What can hang from each mark:
G: D K
S: D E
M: D
Z: M T
A: Z
R: B K
T: Z
K: G R
D: M S W

Each row was made from one small tree. Brackets hold a mark, then the marks that hang from it, in alphabetical order. Every link used is in the known rows. Write each row's tree.
Known rows:
[A [Z [M D]]]: [-10.6  38.4  -5.9  -6.5   1.2  23.9  -3.0   9.4 -13.2  -1.6  -5.9 -38.4
 -43.9  15.2  13.1  -1.7   1.2 -13.1 -13.8  14.6  13.0 -16.8 -38.1  19.1
   3.0  -5.0  29.3   1.5 -33.4  33.4  15.9]
[K [G [D S]] R]: [ 44.5 -32.8  18.9 -21.8  -9.6 -14.1 -25.4  14.9 -30.2 -38.9   4.5 -26.2
  19.2 -22.5  32.0   7.3  53.2   7.6 -14.8   0.6 -15.8 -39.9 -11.6  46.5
  13.4   2.2  -2.6   4.1  -3.5 -38.9 -27.5]
[G [D M S W] K]: [ -1.3   1.4  36.1   4.3 -29.2 -28.7 -31.9  -2.5 -21.6 -35.9 -24.8 -36.6
  31.6  33.0  -0.1  23.7   9.8 -11.8 -16.9  27.1   1.5 -37.5 -34.0  28.3
   1.4 -24.9 -21.1 -21.0  27.9  -8.7  40.6]
[R B [K G]]: [ 41.8   3.5 -12.6 -11.0 -28.0 -11.7   8.2  -0.9   6.8 -20.5  11.1 -49.8
  25.4 -30.0  29.2  -4.4  18.2  43.2 -44.4  14.5 -23.1   1.9  -2.7  -5.1
   5.6   1.0  24.2  17.8  -5.4 -31.6   8.3]
[D S W]: [ -5.5  42.4   5.7 -19.6 -26.6 -12.2 -21.2   8.1 -37.7 -15.4 -14.9 -20.6
  -3.9  38.7   6.8  -0.4  19.8  29.2 -19.7  10.5 -51.2 -40.0 -10.4  10.5
  35.0  -5.8 -14.8 -14.6  34.7  13.4  13.0]
[S [D M] E]: [  4.5   7.1 -54.4  15.6 -13.6  10.2  -9.5  -5.6  -6.8 -18.1  23.8 -17.0
 -11.5   4.5  23.0  43.2  14.3 -25.9  -5.4  35.7 -12.2 -15.1 -78.7  23.8
  -6.8  -4.5  -9.9 -29.2 -21.5  26.7  39.1]
[A [Z M]]: [-10.2  40.4   3.4   0.0   1.5  17.1   6.0   7.5 -22.3  -5.9  -0.1 -42.4
 -29.6  18.1   2.3  -0.5   3.2 -10.4 -16.0  15.0  12.2 -15.0 -25.6  28.4
   9.8  -2.6  23.5  -3.2 -28.3  26.1   8.2]
[G [D M [S E] W] [K R]]: [  1.4 -22.9  30.0   2.4 -26.4 -26.6 -24.7  -2.3 -27.7 -38.7 -14.4 -39.0
  23.0  26.5   3.6  18.8  15.1   0.9 -31.0  27.1  -1.0 -36.2 -45.1  59.8
   2.5 -15.8 -23.8 -27.3   9.6 -16.6  22.7]
[M D]: [ -0.9  10.4 -27.7  -3.7  -7.4  20.3 -29.1  -2.2  13.8   2.7  -9.2 -10.1
 -38.0  -4.1  32.9   4.9   4.1 -11.0 -15.1   3.0 -15.5  -7.1 -48.7  -3.5
   3.3  -3.4  19.4  10.5  -3.3  15.8  40.0]
[Z [M [D S W]] T]: [  2.4  13.5 -23.2 -35.6 -28.0  -0.9 -33.1   9.2  -1.5  -2.8  14.0 -25.8
 -76.3  69.8   9.1 -16.0  58.3 -19.2   0.0  23.1 -35.4 -54.3 -44.9   3.2
 -11.7 -23.6 -30.7 -10.9  -9.1  55.7  23.1]
[K [R B]]: [ 25.1 -27.7  14.3 -13.4  -8.7   2.3  -3.8  -4.6 -13.9  -6.7  11.1 -29.5
   5.7 -12.2  19.6  -8.6  16.6  12.7 -43.6   1.7 -27.9   2.8 -30.6  25.6
  21.7   6.6   1.7   7.1   1.0 -18.2   0.9]
[A Z]: [-13.5  30.6   6.6   9.9   2.2  20.2  -0.1   9.7 -17.0 -13.0  -5.4 -35.3
 -14.2  -4.4   4.7   1.7 -13.0 -12.8 -16.2   3.4  10.3 -12.2 -25.7  19.1
  20.5  -3.7  38.4   5.5 -17.6   6.1  11.5]
[K [G [D M [S E] W]] [R B]]: [ 55.8 -26.1   8.8 -37.7 -15.8 -17.7 -24.6  15.5 -32.5 -59.0  16.4 -41.0
  17.7 -18.6  35.3   4.2  38.0  18.8 -27.2  12.4 -35.2 -54.7 -22.2  38.7
   8.4 -12.2 -13.8 -16.0  -8.8 -36.8 -17.6]
[Z [M [D [S E] W]] T]: [  0.4  18.0 -34.9 -36.6 -25.5   1.6 -29.9   5.2   2.4  -7.4  19.1 -27.6
 -80.1  68.0   6.8 -13.5  54.1 -17.4  -1.5  21.6 -37.4 -56.2 -49.3   8.5
 -12.1 -20.4 -31.8 -15.3 -16.5  56.0  24.1]
[T [Z M]]: [ -2.7  39.6   5.5   1.5   6.3  11.7 -13.6   3.6 -16.8  10.3 -26.0 -24.3
  -4.8  37.3   7.9 -22.4  21.9  24.3 -17.0   6.2  -6.5 -28.6 -31.8  21.9
  12.9  11.6   9.0 -13.3 -23.5  48.3  10.0]
[Z [M D] T]: [  4.4   1.5 -27.6 -24.2 -17.6   6.2 -25.2   0.8  14.9   0.8  22.1 -24.2
 -76.2  52.1  13.2  -9.5  53.8 -35.6   1.4  18.7 -17.3 -37.8 -51.4   4.2
 -24.1 -19.5 -21.1  -3.2 -22.8  46.8  28.0]
[R B [K [G D]]]: [ 50.8  -6.4  -3.3  -7.4 -25.2  -8.7   1.3  -3.8   3.6 -27.3  10.3 -53.0
  22.6 -36.4  26.2  -1.0  17.1  32.2 -35.7  15.4 -17.2  -1.3  -6.8   8.0
   2.8  -2.7  15.2  19.9  -3.9 -30.7  16.1]
[A [Z T]]: [-14.4  13.9   7.3   4.1  -3.5  17.8  -6.3  15.7  -9.0 -21.8   9.2 -36.3
 -32.0  11.7  -1.9 -11.2   7.1 -34.9  -5.7   0.4   5.1 -30.5 -32.6  14.9
  11.7 -19.4  29.3   6.3 -21.4  14.5  10.1]
[R B [K [G [D M S]]]]: [ 50.6   2.7  -2.3 -11.6 -32.0 -19.3  -5.1   5.3  -5.6 -30.3  13.5 -53.1
  34.4 -34.7  40.8  -1.7  23.0  38.7 -35.2  17.7 -25.8  -6.4 -13.5  -4.1
  10.4  -3.4  11.3  11.9  -2.1 -27.2  18.6]
[K [G D] [R B]]: [ 58.4 -44.8  19.1 -28.4  -7.1  -8.0 -17.6   2.3 -15.3 -43.8  11.2 -38.0
  19.1 -34.5  21.5   3.5  36.9   0.6 -23.8   0.6 -15.9 -29.2 -13.3  39.9
   0.4  -6.9  -1.2  10.6  -6.9 -42.5 -19.3]
[M [D S]]: [  2.9  24.2 -20.4 -13.5 -21.5   7.2 -38.9   4.7   1.1   4.9 -12.6 -11.5
 -17.4   2.7  38.4   3.7  17.9   5.3 -10.0  -3.1 -31.1 -14.7 -47.4 -19.9
  24.5   2.3  15.1  14.7  10.5  23.9  31.6]

Write each row's tree:
[  0.6   4.9 -27.6 -27.7 -17.9   7.6 -26.1   3.8   7.6  -5.9  16.9 -23.2
 -90.4  65.2   6.9 -13.0  49.3 -29.2  -3.9  26.9 -24.3 -50.0 -45.6  14.2
 -28.1 -27.6 -30.9 -12.7 -19.9  49.8  28.7] -> [Z [M [D W]] T]
[ 56.5 -28.7  19.8 -37.6 -16.5 -23.0 -26.8  17.7 -36.2 -56.5  11.6 -39.2
  22.8 -15.7  37.2   2.4  40.4  18.0 -27.8  12.8 -32.6 -53.8 -17.7  32.9
  10.2 -14.7 -15.3 -11.0  -1.3 -39.0 -17.1] -> [K [G [D M S W]] [R B]]
[ -1.6 -30.9  25.0  -2.6 -21.8 -13.8  -1.9 -17.0  10.4  -7.4 -14.4 -35.7
  39.8  14.1 -11.5   7.8  11.7  -1.3 -44.4   7.2   5.5   6.6 -28.4  20.4
   1.3  -0.8  13.8  10.0  13.0 -26.7   3.3] -> [G [K [R B]]]
[ 47.0  -2.8  -4.2  -9.6 -24.7  -8.3   0.4  -1.7  -2.6 -33.2   5.7 -53.4
  13.3 -30.6  21.7  -2.1  15.4  36.9 -38.8  19.8 -21.4  -9.5  -1.7  12.2
  -0.8  -7.8   9.2  14.1  -1.2 -30.6  17.3] -> [R B [K [G [D W]]]]
[  0.7  29.1 -37.4 -12.4 -19.8  12.8 -32.9   0.4   7.1   0.5  -4.6 -14.1
 -24.1   0.2  33.6   8.0  12.7   7.9 -10.3  -4.2 -34.8 -14.0 -54.3 -11.8
  24.7   6.5  17.2   6.7  -0.6  28.0  33.4] -> [M [D [S E]]]
[ 58.9 -43.7  15.3 -26.4  -6.6 -11.7 -19.6  11.1 -19.2 -51.1  20.0 -37.1
  22.2 -34.4  41.5   5.9  35.9   0.1 -26.0  10.9 -15.5 -35.5 -23.6  35.3
  -1.3 -10.1  -3.1  -3.8 -15.4 -45.1 -12.9] -> [K [G [D M]] [R B]]
[ 45.8   7.8 -15.0 -13.4 -30.7 -15.6  -2.2   4.3  -6.9 -38.8  14.3 -55.9
  19.4 -27.5  34.5   0.8  16.9  46.0 -38.3  23.3 -30.8 -17.4 -14.3   9.1
   7.1  -5.5   7.4   0.3  -8.2 -24.0  19.6] -> [R B [K [G [D M [S E] W]]]]
[ 18.2 -47.3  40.9   8.3 -19.0 -18.5 -19.1 -12.2  -5.7 -30.5  -6.7 -42.6
  36.3   0.1  10.2  18.5   9.5 -26.5 -33.3  20.3  17.9  -7.6 -50.0  39.6
  -8.4 -18.0 -10.5  -5.1   3.7 -30.4  30.3] -> [G [D M] [K [R B]]]
[ 59.1 -33.7  11.7 -33.6 -14.2 -10.7 -20.5   5.2 -20.6 -45.2  13.0 -41.3
  29.3 -32.2  21.5   5.5  43.9  13.3 -20.0  -5.0 -27.9 -34.9 -17.7  35.3
  16.3   0.5  -1.8   8.3  -3.3 -33.3 -24.3] -> [K [G [D [S E]]] [R B]]
[ 55.4 -28.9  11.8 -37.6 -14.6 -11.6 -20.1   7.7 -27.8 -53.5   7.6 -41.7
  15.6 -19.4  14.8   1.5  38.9  20.5 -25.9   1.7 -34.3 -49.1 -11.8  43.1
  10.9  -7.0 -11.2  -1.5   0.7 -31.9 -22.3] -> [K [G [D [S E] W]] [R B]]
[ -1.0  10.7 -53.7   9.8 -13.3   9.9 -10.5  -2.4 -17.1 -26.6  11.1 -16.9
 -30.9  22.5  14.3  37.6   8.5 -16.0 -12.8  45.9 -21.6 -33.4 -69.9  35.9
 -13.9 -14.9 -23.3 -44.4 -17.2  29.0  39.9] -> [S [D M W] E]
[ -3.8  46.5 -15.5  -6.1  -0.7  15.7 -24.4   6.3 -10.2  12.6 -27.7 -24.7
 -16.7  35.9  15.7 -19.4  21.1  32.5 -13.5   0.9 -17.7 -33.4 -48.4  14.1
  17.2  13.6  13.2 -10.8 -26.9  63.9  16.7] -> [T [Z [M [D [S E]]]]]
[ 18.2 -50.2  46.5   6.4 -15.3  -9.0 -16.3 -24.8   2.2 -21.0 -18.8 -43.8
  33.8  -1.8 -18.1  14.1   9.6 -23.3 -29.1   9.2  18.3   1.3 -33.9  47.0
  -4.2 -11.4  -4.7  15.7  16.6 -26.8  20.8] -> [G D [K [R B]]]
[ 13.1 -40.8  40.3   1.8 -17.6 -20.2 -22.0  -9.8 -17.4 -40.9 -16.5 -42.0
  17.3  17.9  -0.1  13.8   4.1 -16.2 -40.4  31.2   9.1 -27.1 -40.3  54.2
 -15.2 -27.9 -24.5 -18.3   8.6 -29.2  31.5] -> [G [D M W] [K [R B]]]
[ 46.3  -3.2  -6.6  -8.9 -25.6 -14.0  -1.9   3.8  -5.6 -36.8  11.8 -52.1
  15.2 -28.8  34.5  -2.7  14.8  36.6 -41.4  26.9 -22.4 -14.2  -9.0  11.3
  -3.3 -11.4   7.8   3.2  -8.1 -31.8  22.7] -> [R B [K [G [D M W]]]]
[  3.9   5.0 -20.6   6.6 -18.2  -0.3 -18.9   4.5 -28.9 -20.6  -0.9 -11.0
 -16.6  27.2  27.2  27.5  21.0 -20.7 -12.4  48.5 -17.4 -35.2 -55.3  18.0
 -10.0 -22.7 -25.0 -28.4   4.8  19.4  38.9] -> [S [D M W]]
[ -0.8 -44.6  42.3   9.8 -11.7  -9.3 -18.7 -16.0 -12.2 -29.1 -29.9 -34.3
   3.5  21.5 -23.2  11.3   8.8 -16.3 -32.2  21.2  17.6 -22.2 -25.0  72.3
 -12.6 -20.0 -20.4  -3.9  16.1 -27.4  20.5] -> [G [D W] [K R]]
[ 23.5   8.5  -6.8   4.8 -24.4 -19.3  -6.2  15.6 -21.1 -30.6   4.0 -35.6
   4.2 -14.7  44.1   2.1  29.8  38.2 -29.3  29.5 -15.8 -22.8  -7.2  29.8
   1.4  -0.9   5.5  -7.3 -10.1 -30.2  15.9] -> [R [K [G [D M S W]]]]
[ 13.2 -27.9  35.8  -8.4 -27.6 -16.7 -21.2 -17.5 -16.3 -31.5 -25.8 -48.5
  28.4  21.7 -27.3  11.5  12.0   5.3 -30.9  10.6  -9.4 -26.6 -31.4  53.1
  10.8 -12.9 -21.7  -2.1  27.0 -10.2  15.8] -> [G [D [S E] W] [K [R B]]]
[ 21.4 -35.4  52.4  -4.1 -28.8 -23.2 -24.5 -17.7 -11.9 -19.6 -24.4 -46.4
  53.0   6.1 -13.9  13.4  25.1  -8.6 -24.9   0.5   0.8  -6.5 -32.6  30.4
  18.5  -5.3 -10.1  19.5  32.1 -14.6  15.4] -> [G [D S] [K [R B]]]
[ 12.5 -45.0  44.9   1.4 -16.4 -10.1 -17.1 -20.5  -8.1 -32.0 -29.7 -43.8
  14.2  16.5 -25.0   9.4   5.2 -14.8 -36.7  18.1   9.1 -19.6 -25.6  59.5
  -9.2 -22.1 -20.4   2.6  22.2 -24.4  22.2] -> [G [D W] [K [R B]]]
[ 55.6 -32.7  23.6 -39.8 -14.6 -15.4 -23.6   9.2 -31.1 -50.2   1.8 -40.9
  20.1 -17.4  19.0  -1.1  42.8  18.6 -25.4   3.2 -32.5 -48.5  -6.3  37.0
  11.9  -9.7 -12.6   2.7   8.1 -35.7 -23.5] -> [K [G [D S W]] [R B]]
[ -9.2  45.9 -16.9 -16.5 -24.2  -5.0 -16.3   4.5 -28.8 -20.3  -2.6 -23.5
 -13.0  34.2   0.3   5.7   9.4  33.7 -20.1   8.5 -52.9 -39.6 -21.0  20.5
  32.4  -0.2 -13.0 -24.7  20.0  20.2  12.7] -> [D [S E] W]
[ -2.0  44.7  -2.1  -8.0  -2.4  12.4 -26.9   9.0 -13.7  15.0 -33.4 -22.0
 -11.8  39.3  19.2 -23.8  25.7  30.5 -13.9   1.0 -16.2 -33.7 -43.5   5.6
  18.7  12.8  12.5  -6.8 -20.2  62.1  15.1] -> [T [Z [M [D S]]]]
[ 48.9   2.3  -0.4 -14.9 -31.5 -14.8  -3.2   1.1  -8.7 -31.6   2.4 -54.3
  22.0 -24.9  22.0  -5.3  22.4  44.9 -36.8  15.9 -30.0 -14.0  -1.5   7.4
  10.0  -5.2   7.6  14.7   6.3 -25.1  15.4] -> [R B [K [G [D S W]]]]
[ 41.7 -42.7  15.8 -14.9   0.9  -5.0 -19.5   9.8 -20.9 -40.8   7.0 -25.0
   4.3 -27.9  27.5   7.4  43.4  -2.1 -17.1   4.5  -3.8 -34.4 -13.0  57.6
  -1.7  -0.3   0.1   1.9 -13.6 -47.2 -21.8] -> [K [G D] R]
[  6.3  36.2 -19.9 -25.6 -18.0   2.0 -20.4  -1.6  -6.3  13.6   1.5 -23.7
 -37.3  35.0  26.8   3.4  36.3   5.0  -9.4  16.8 -22.1 -15.1 -41.1   1.4
   6.8   6.1  -8.9  -2.3  -6.0  43.8  24.3] -> [Z [M [D S]]]
[ 19.9 -29.0  32.8  -1.7 -29.7 -25.5 -22.6  -9.5 -13.4 -32.4  -2.3 -47.1
  51.9   3.4   9.1  21.5  18.4  -8.2 -28.6  14.6  -1.9 -14.7 -53.8  32.2
  12.3  -8.3 -10.1  -7.9   8.9 -17.5  23.6] -> [G [D M [S E]] [K [R B]]]
